Known rows, with every way that one mark hangs from another
{Y {B D F J}}: [-0.58 -3.08 -1.67 -0.14 -2.04 -1.77 -0.36  2.59  1.00  0.90 -0.49 -1.98
  1.37 -1.85 -1.42 -0.16 -0.33 -2.27 -1.55  0.40 -0.68  1.50 -1.01  1.13]
{Y B {T {F X}}}: [-0.28 -1.04 -1.87 -0.55 -4.98  1.03 -0.32  0.84 -0.42 -3.32  0.15 -0.51
 -0.12 -0.15  1.13  0.85  0.37  0.34 -1.25 -1.47 -2.30  0.45 -2.06 -0.24]
{T {F {X {Y {B J}}}}}: [-1.52  1.26 -1.96 -1.53 -2.10 -0.75 -1.57  0.06  0.80  0.35 -1.65 -0.22
 -0.84 -1.46  0.71  2.23 -1.18  0.65  0.05 -0.47 -2.55  1.22 -2.59  0.65]
{X D F {J L} Y}: [-1.09 -3.47 -2.66 -0.69  1.38 -2.58  1.43 -0.71  0.78  0.76 -1.06  2.86
 -2.08 -3.38 -2.20 -1.26  0.63  0.50  1.82 -0.80 -1.04  0.86  1.39  1.32]
{D {X J {Y {T F}}}}: [-1.49 -0.89 -2.72 -2.03 -3.69 -1.41 -1.46 -1.13 -2.67  1.13  0.44  2.64
 -2.35  0.35 -0.06  0.87  1.00  0.39  0.40 -1.78 -0.22 -1.49  1.41 -1.49]
{J L X}: [-0.71 -0.29 -1.87 -0.58  0.82  0.24  0.93 -0.39  0.46 -1.05 -1.89 -0.24
 -0.25 -0.97  1.75 -1.23 -2.12 -2.16  1.55  0.78  0.31  2.32  1.61  1.92]
{J L}: [-0.25 -1.01 -0.41 -0.36  0.55 -0.84  0.70  0.36  0.42 -0.26 -0.51  0.04
  0.08 -0.89  0.56 -1.47 -1.22 -1.71  1.01 -0.33  0.20  1.61  0.88  0.48]
{J L {X D F Y}}: [-1.53 -2.22 -2.86 -1.57  1.84 -1.45  3.13 -1.46  0.60 -1.44 -1.24  1.91
 -1.47 -2.85 -1.57 -1.66 -1.12  0.04  3.36  0.87 -0.57  2.17  1.02  3.33]
{F {X D {Y B}}}: [-0.38 -1.01 -0.51 -1.10 -1.19 -1.41  1.38 -1.69  1.31 -0.96 -0.04  1.73
 -0.92 -2.79 -0.90  3.09 -0.24  1.87  0.67  1.93 -3.04  1.83 -1.44  0.90]
{L {J X}}: [-0.45  1.10 -2.79 -0.41  0.66  1.96 -0.55 -1.90  0.15 -2.94 -1.21 -0.35
  0.27 -0.40  0.25 -0.72 -0.68 -1.07  0.87  1.10  1.16 -0.58  0.74  1.37]
{Y {B F {J L}}}: [-1.00 -3.53 -2.28  0.69 -0.86 -1.96 -0.96  3.47  1.75  0.17 -1.60 -1.72
  1.32 -2.32  0.16 -2.88 -2.19 -3.04  0.20 -0.43 -0.88  2.53 -0.26  0.74]
{F {X D}}: [-0.65 -0.62  0.47 -0.98 -1.01 -0.70  1.53 -1.11  1.09 -2.42 -0.25  0.14
  0.12 -1.83 -0.12  2.42 -0.45  0.47  0.65  0.79 -1.40  1.35 -0.91  1.23]
{Y {T {F X}}}: [-0.92  0.64 -1.03 -1.68 -4.03  0.74  0.06  0.34 -1.07 -3.39  0.43 -0.92
  0.19  0.82  0.93  1.23  0.13  0.43  0.30 -2.09 -0.88  0.10 -1.19  0.24]
{D {X F J {Y T}}}: [-0.57 -2.56 -3.23  0.10 -2.43 -1.70  0.14 -0.48 -1.86  1.73  0.09  3.47
 -2.53 -0.58 -1.88 -2.08  1.78 -0.37  0.07 -0.74  0.63 -1.13  2.52 -0.28]
{J L {X Y}}: [-0.93  0.62 -1.95 -1.33  1.07 -0.80  0.85 -1.11 -0.10  0.28 -1.35  1.10
 -1.37 -1.59  0.93 -0.18 -1.99 -0.42  3.05  1.06  0.03  2.24  1.78  2.17]
{L J}: [-0.23  0.82 -1.62 -0.14  0.66  0.77 -0.92 -1.18  0.15 -1.71  0.35 -0.05
  0.69 -0.17 -0.60 -0.83  0.31 -0.45  0.70 -0.06  0.83 -1.39 -0.01 -0.31]
{D X}: [-0.03 -0.86 -0.03 -0.67 -0.52 -1.00  0.36 -0.86 -0.84  1.38  0.57  1.00
 -0.73 -0.40 -0.04 -0.33 -0.62 -1.71 -0.42  0.76  0.36  0.51  1.04 -0.44]
{Y T}: [-0.26 -0.58 -0.72 -0.06 -1.70 -0.27 -0.23  0.65 -1.05 -1.59  0.69  0.70
  0.15  1.15 -0.32 -1.04  0.73  0.28  0.10 -0.49  0.62 -0.61  0.51 -0.09]
{B D F {J X}}: [-1.65 -0.92 -2.24 -1.31 -1.34 -1.17  0.13  1.69  0.44 -0.07 -1.75 -2.28
  1.13 -1.40 -0.34  0.31 -1.47 -3.08  0.63  0.70  1.12  1.75  0.13  2.96]
{Y B T}: [ 0.30 -2.11 -1.53  1.26 -2.49 -0.20 -0.55  1.09 -0.49 -1.25  0.51  0.95
  0.13  0.42 -0.63 -1.52  1.05 -0.25 -1.33  0.52 -0.80 -0.15 -0.01 -0.89]
{X D {Y B T}}: [-0.85 -2.19 -1.71 -0.57 -1.60 -2.15  0.11 -0.82 -0.26 -1.52  1.51  3.14
 -0.59 -0.75 -2.31  0.47  1.62  2.32  0.86  1.88 -1.75  0.09 -0.48 -0.03]
{B F Y}: [ 0.04 -1.68 -0.11  0.11 -1.66  0.04  2.00  1.81 -0.28  0.14  1.49 -1.64
  0.91 -1.18 -0.31  0.16 -1.49 -1.01  1.27  0.35  0.21  1.09 -1.18  1.10]
{T {F X}}: [-0.54  1.25 -0.23 -1.97 -2.30  1.21  0.34 -0.24 -0.01 -1.76 -0.56 -1.42
 -0.17 -0.72  1.49  2.09 -0.79  0.51  0.01 -2.07 -1.48  0.68 -2.09  0.50]
{X F {J L} {Y B}}: [-0.04 -3.82 -3.95  1.11 -0.19 -1.31  0.40  0.21  1.01  2.20 -1.50  2.33
 -2.24 -3.04 -1.10 -2.84  0.66 -0.27 -0.17 -1.18 -1.62  1.09  1.17  0.31]
{D {X {Y {T F}}}}: [-1.12  0.13 -1.64 -2.67 -2.72 -1.45 -0.55 -1.28 -2.77 -0.10  1.72  2.10
 -1.28  0.94 -0.63  0.19  0.05  0.85  1.35 -0.78 -0.06 -0.42  0.47 -0.93]
{B J}: [-1.04  0.65 -0.69  0.14  0.18 -1.23 -1.66  0.75  0.58  0.48 -1.40 -0.55
  0.31  0.27 -0.20 -0.40 -0.70 -1.11 -0.01  0.16  0.76 -0.02 -0.50  0.64]
{F {X D J {Y T}}}: [-1.57 -0.84 -1.69 -0.70 -3.21 -1.66 -0.13 -1.36 -0.02 -1.63 -0.31  2.51
 -1.58 -1.44 -0.67  3.30  1.36  1.97  1.57  0.04 -1.19  0.21  0.51  1.00]

Rows
[-1.33  0.65 -1.67 -0.80 -2.75 -1.12 -0.91  1.46 -1.46 -1.07  0.62 -0.64
  0.14  1.27 -0.05 -0.21 -0.91 -1.13  0.98  0.08  0.83 -0.49 -2.24  0.89]  {B J {Y {T F}}}
[-1.55  1.13 -2.72 -1.88  1.60  0.07 -0.15 -3.37  0.24 -2.91 -0.43  1.92
 -0.34 -1.49 -1.37  1.49 -0.14  1.21  3.16  2.22  0.14 -0.35  0.44  1.75]  {L {J {X D Y}}}
[-1.56 -1.26 -1.46 -1.56 -0.74 -2.41  0.93 -1.68  1.15 -0.23 -1.46  2.09
 -1.89 -3.49  0.34  2.89 -0.58  0.26  2.42 -0.01 -1.49  1.93  1.05  1.40]  {F {X D {J L} Y}}
[-1.00 -0.96 -2.35 -0.40 -2.05 -3.24 -1.28  0.55 -0.91  0.83  0.55  1.62
 -0.45  0.10 -2.16  0.29  1.50 -0.42 -0.42  1.94  0.11  0.15 -0.29  0.79]  {X {Y {B D J} T}}
[-0.63 -1.35 -2.24  1.29 -2.09 -1.39 -1.95  1.72  0.03 -1.00 -0.78  0.58
  0.49  0.81 -0.61 -2.15  0.24 -1.13 -1.21  0.74 -0.21 -0.29 -0.60 -0.08]  {Y {B J} T}
[-0.24 -2.24 -2.42 -0.30 -0.74 -1.43  0.60 -1.22 -0.74  3.36 -0.56  2.95
 -2.86 -1.80 -1.33 -1.16  0.68 -0.36 -0.08 -0.63 -0.05 -0.28  2.02 -0.34]  {D {X F J Y}}
[-0.65  0.73 -3.86 -0.48  1.37  1.36  0.56 -2.22  0.04 -1.62 -0.90  1.06
 -1.04 -1.20 -1.84 -1.91 -0.05  0.66  2.26  0.42  0.86 -0.84  0.75  2.09]  {L {J {X F Y}}}
[-1.96  0.71 -3.49 -1.16 -0.26 -0.43 -0.33 -2.95 -0.84 -4.25  0.46  2.63
 -0.31 -0.54 -1.84  0.38  0.82  1.35  3.50  1.83  1.06 -1.08  0.93  1.53]  {L {J {X D {Y T}}}}
[-1.69  0.35 -2.45 -1.16 -0.54 -0.72 -0.93  1.26  0.61  0.61 -2.19 -0.75
  0.14 -1.07 -0.30  0.09 -2.22 -0.25  2.49  0.20  0.50  1.40  0.45  2.81]  {B F {J {X Y}}}
[-1.12 -1.98 -1.85 -0.70 -0.55 -1.76  1.61 -0.57 -0.70 -1.80  1.29  2.87
 -0.61 -1.05 -3.45 -1.17  1.88  2.43  1.85  0.27 -0.40 -0.42 -0.07  1.06]  {X D F {Y T}}
[-0.13 -3.84 -2.94  1.54 -5.93  0.57 -0.81  2.61  0.58 -1.78 -1.09 -0.57
  0.21 -1.99  0.49  0.13  0.99 -0.98 -1.22 -2.21 -1.93  0.63  0.00  0.12]  {Y {B {F {X J}}} T}
[-1.63 -0.38 -3.59 -0.73  1.78 -1.46  0.85  0.32  0.74  0.36 -3.24  0.85
 -1.08 -1.90 -0.89 -2.93 -2.32 -1.75  2.58  0.39  0.58  2.01  1.00  3.58]  {B {J L {X F Y}}}
[-1.91 -0.16 -2.39 -1.83 -0.91 -1.87  0.01  0.89  0.08  1.13 -1.39 -1.19
  0.11 -1.57 -0.82  1.51 -1.45 -1.44  1.99  0.72  0.79  1.83  0.49  3.39]  {B D F {J {X Y}}}
[-1.73 -0.40 -1.64 -2.04  1.68 -1.76  1.70 -1.92  0.61 -1.33 -1.15  1.91
 -1.02 -2.37 -0.02  0.81 -1.92  0.15  3.73  1.87 -0.47  2.57  1.31  2.58]  {J L {X D Y}}
[-0.27 -1.59 -1.81 -0.93 -1.61 -1.57  1.78 -0.43 -2.11  0.58  1.40  3.01
 -1.51 -0.09 -2.69 -2.68  0.80  0.01  0.79  0.04  0.65  0.01  1.32  0.21]  {D {X F {Y T}}}
[-1.11 -1.05 -1.74 -1.59 -0.06 -3.55  1.21 -0.78 -0.99  3.44  0.25  1.64
 -1.28 -1.51 -2.81 -0.35  0.03 -2.36  0.09  1.06  1.18  1.01  0.73  1.64]  {B {D {X F Y}} J}
[-0.47 -0.58 -1.45 -0.75 -0.84 -1.83 -0.77 -1.52 -0.90  3.53 -0.29  2.76
 -2.50 -1.02 -0.22  1.41  0.11 -0.67  0.08  0.32  0.10 -0.20  2.27 -0.95]  {D {X J Y}}
[-0.75 -3.88 -1.73 -0.66 -2.69 -2.97 -0.33  1.90  0.01  2.18  0.21 -1.11
  0.98 -1.81 -1.23 -0.53 -0.90 -4.27 -1.87  1.11 -0.25  1.95  0.01  0.39]  {Y {B {D X} F J}}
[-1.06 -1.26 -3.78 -0.65  1.54  1.08  1.23 -2.37  0.84 -4.14 -1.09  0.81
  0.13 -2.18 -2.17 -1.99  0.44 -0.45  1.37  0.89  0.53 -0.62  0.01  2.37]  {L {J {X D F}}}
[-0.44 -2.35 -1.70  1.00 -5.69  0.18  1.40  2.24 -0.61 -1.30  0.42 -1.17
 -0.12 -1.45  0.73  1.47 -0.33 -1.61  0.91 -1.26  0.17  0.69 -0.34  1.49]  {B {F {X J}} {Y T}}
[-0.41 -3.02 -2.86 -0.40  0.23 -2.40  1.17 -0.87 -0.49  3.15 -0.81  2.82
 -2.82 -2.94 -0.96 -2.57 -0.29 -2.03  0.97 -0.89  0.12  1.22  3.07  0.27]  {D {X F {J L} Y}}
[-0.87 -1.17 -3.53  0.95 -1.92 -0.16  1.54  1.19 -0.84 -1.23 -1.05 -0.04
 -0.53  0.05 -1.08 -2.89 -1.10 -2.97  0.98  1.81  1.87  0.20 -0.49  3.46]  {B {J {X F}} {Y T}}
[-1.58 -1.28 -1.60 -1.83 -2.37 -0.06 -0.34 -1.23  0.87 -2.04 -1.43 -0.06
 -0.83 -2.07  0.90  3.78  0.36  0.57 -0.22 -1.53 -2.36  0.26 -1.32  0.45]  {T {F {X D J}}}
[-1.27 -0.27 -3.93 -1.26  1.73  0.38  1.27 -2.99  0.44 -2.99 -0.24  1.98
 -0.72 -2.26 -2.88 -0.97  0.30  1.20  2.78  1.13  0.20 -0.57  0.14  2.49]  {L {J {X D F Y}}}
[-1.25 -0.99 -2.75 -0.03 -1.39 -1.93 -1.01  0.22 -0.95  0.38 -0.44  2.46
 -1.76 -0.38 -0.04 -0.81  0.68  0.03  1.92 -1.30  0.51  0.08  2.60  0.01]  {X {J L} {Y T}}
[-0.48 -1.97 -3.15 -0.08 -5.40  0.81 -1.72  0.55 -0.21 -2.07 -1.01  0.08
 -1.00 -0.73  1.41  1.04  1.40 -0.06 -2.01 -2.22 -2.47 -0.66 -0.95 -0.87]  {Y B {T {F {X J}}}}
[-0.84 -1.17 -2.84 -0.19 -0.81 -1.13 -0.52  0.13  0.47  0.91 -2.33 -0.63
  0.13 -1.07 -0.19  0.49 -0.53 -3.31 -1.56  2.92 -0.10  1.56 -0.17  1.95]  {Y {B D {J X}}}
[-1.27 -0.03 -3.12 -1.12  0.57 -1.67  0.84 -0.52  0.06  1.56 -1.99  0.53
 -1.21 -1.45 -2.08 -0.02 -0.21 -1.28  1.15  1.38  1.12  1.26  0.27  3.58]  {B D {J {X F Y}}}
[-0.23 -3.33 -1.94 -0.32  0.53 -1.40  1.57 -0.82  0.86 -0.28  0.64  2.52
 -0.78 -2.71 -3.17 -0.91  1.19  2.22  0.36  1.53 -2.43  0.62 -1.06  0.77]  {X D F {Y B}}
[-0.66 -0.78 -2.98 -0.61  1.54 -0.48  2.27 -0.53  0.30  0.07 -1.66  1.26
 -1.59 -1.80 -0.59 -2.63 -1.34 -0.65  2.56  0.04  0.29  2.02  1.62  2.93]  {J L {X F Y}}
[-0.85  0.17 -1.51 -0.50 -1.16 -1.07  0.00 -0.84  0.71  1.07 -1.91  1.13
 -2.05 -2.46  1.15  1.84 -1.01 -0.71  1.67 -1.18 -0.95  2.07  1.41  1.02]  {F {X {J L} Y}}
[-0.59 -0.25 -3.33  0.03 -0.94  0.37  1.26 -0.24 -1.16 -1.35 -0.32  2.00
 -1.17 -0.15 -1.66 -2.01  0.53  1.07  1.92  0.14  0.60 -0.06  0.87  2.23]  {J {X F {Y T}}}
[-1.29 -0.06 -2.50 -0.53 -4.42 -0.13 -2.03  1.49  0.16 -2.93 -1.41 -0.87
  0.17  0.08  0.84  0.29 -0.52 -0.90 -1.06 -1.22 -1.78  0.27 -2.51  0.41]  {Y {B J} {T {F X}}}
[-0.36 -3.20 -1.88 -0.66 -3.56 -1.82  0.69  1.69 -1.15 -0.13  2.27  0.38
  0.30 -1.14 -2.32  0.35  1.69  0.49  0.25  0.23 -0.74  0.97 -0.10  0.44]  {X {Y {B D F} T}}
[-0.80 -3.89 -2.32  0.52 -0.07 -0.73  1.04 -0.39  0.94 -0.28 -1.19  1.68
 -0.98 -2.19 -1.90 -0.87  1.79  0.17 -0.72 -0.63 -0.66 -0.76  0.47  0.62]  {X D F J}
[-1.82 -1.53 -2.31 -1.25 -4.24 -0.31 -0.54 -0.47 -0.25 -3.48 -0.47  0.80
 -0.82 -0.89  0.41  2.88  1.38  0.99 -0.10 -2.29 -1.69 -0.74 -1.00  0.27]  {Y {T {F {X D J}}}}
[-0.32 -4.00 -2.70  0.09 -0.46 -1.71  1.35  0.14 -0.11  1.88 -1.30  1.60
 -2.08 -2.68 -0.34 -3.13 -0.25 -3.52 -0.50 -1.07  0.32  0.99  2.53 -0.09]  {D {X F {J L}}}
[-0.83 -1.47 -0.99 -2.23 -4.03 -2.00  2.06 -0.74 -3.64  0.05  3.48  0.30
 -0.64  0.30 -0.44  1.51  0.22 -3.11  0.02  1.18  1.03  0.51 -0.55  0.27]  {B {D X} {Y {T F}}}
[-0.16 -1.24 -1.61 -0.52 -2.49 -1.96  0.24 -0.25 -1.52  0.36  2.01  1.80
 -0.88 -0.32 -1.93  0.86  2.19  0.54 -0.40  1.71 -0.65  0.56  0.20  0.35]  {X {Y {B D} T}}
[-0.51 -2.76 -1.71 -0.13 -0.55 -2.01 -0.26 -0.57 -0.35  1.99 -1.25  1.44
 -1.49 -1.86  1.14 -1.12 -1.01 -3.74 -0.16 -0.41  0.26  0.83  3.14 -0.70]  {D {X {J L}}}
[-0.54 -0.23  0.07 -2.30 -0.51 -2.70  1.45 -2.17 -1.74  3.12  1.70  2.02
 -1.56 -0.85 -1.49  2.05  0.32 -1.03  0.31  1.92  0.55  1.03  1.35  0.33]  {B {D {X Y}}}
[-0.98 -1.57 -0.51 -0.84 -1.66 -2.41  1.35  2.25 -0.17  1.14  0.90 -2.53
  1.09 -1.50 -1.33  1.00 -1.35 -3.17  0.91  1.03  1.53  1.77 -1.37  2.46]  {B D F J Y}
[-1.75  0.21 -1.68 -2.73 -1.95 -0.87 -0.37 -1.85  0.49 -0.74 -0.77  1.42
 -1.90 -2.28  0.23  4.81  0.65  2.62  1.34 -1.33 -2.46  0.36 -1.04  0.54]  {T {F {X D J Y}}}
[-1.01 -0.67 -2.10 -1.27 -2.10  0.11 -0.41  0.06  0.49 -1.04 -2.10 -0.57
 -1.27 -1.97  2.47  1.34 -1.01 -1.63  0.21 -2.91 -1.59  1.35  0.09  0.23]  {T {F {X {J L}}}}
[-0.12 -5.49 -2.34 -0.04 -3.65 -1.67 -0.03  1.02 -0.31  2.85 -0.03 -0.07
 -0.78 -2.91 -0.74  0.51  0.96 -3.46 -2.65 -0.03 -0.81  1.15  1.51 -0.63]  {Y {B {D {X J}} F}}
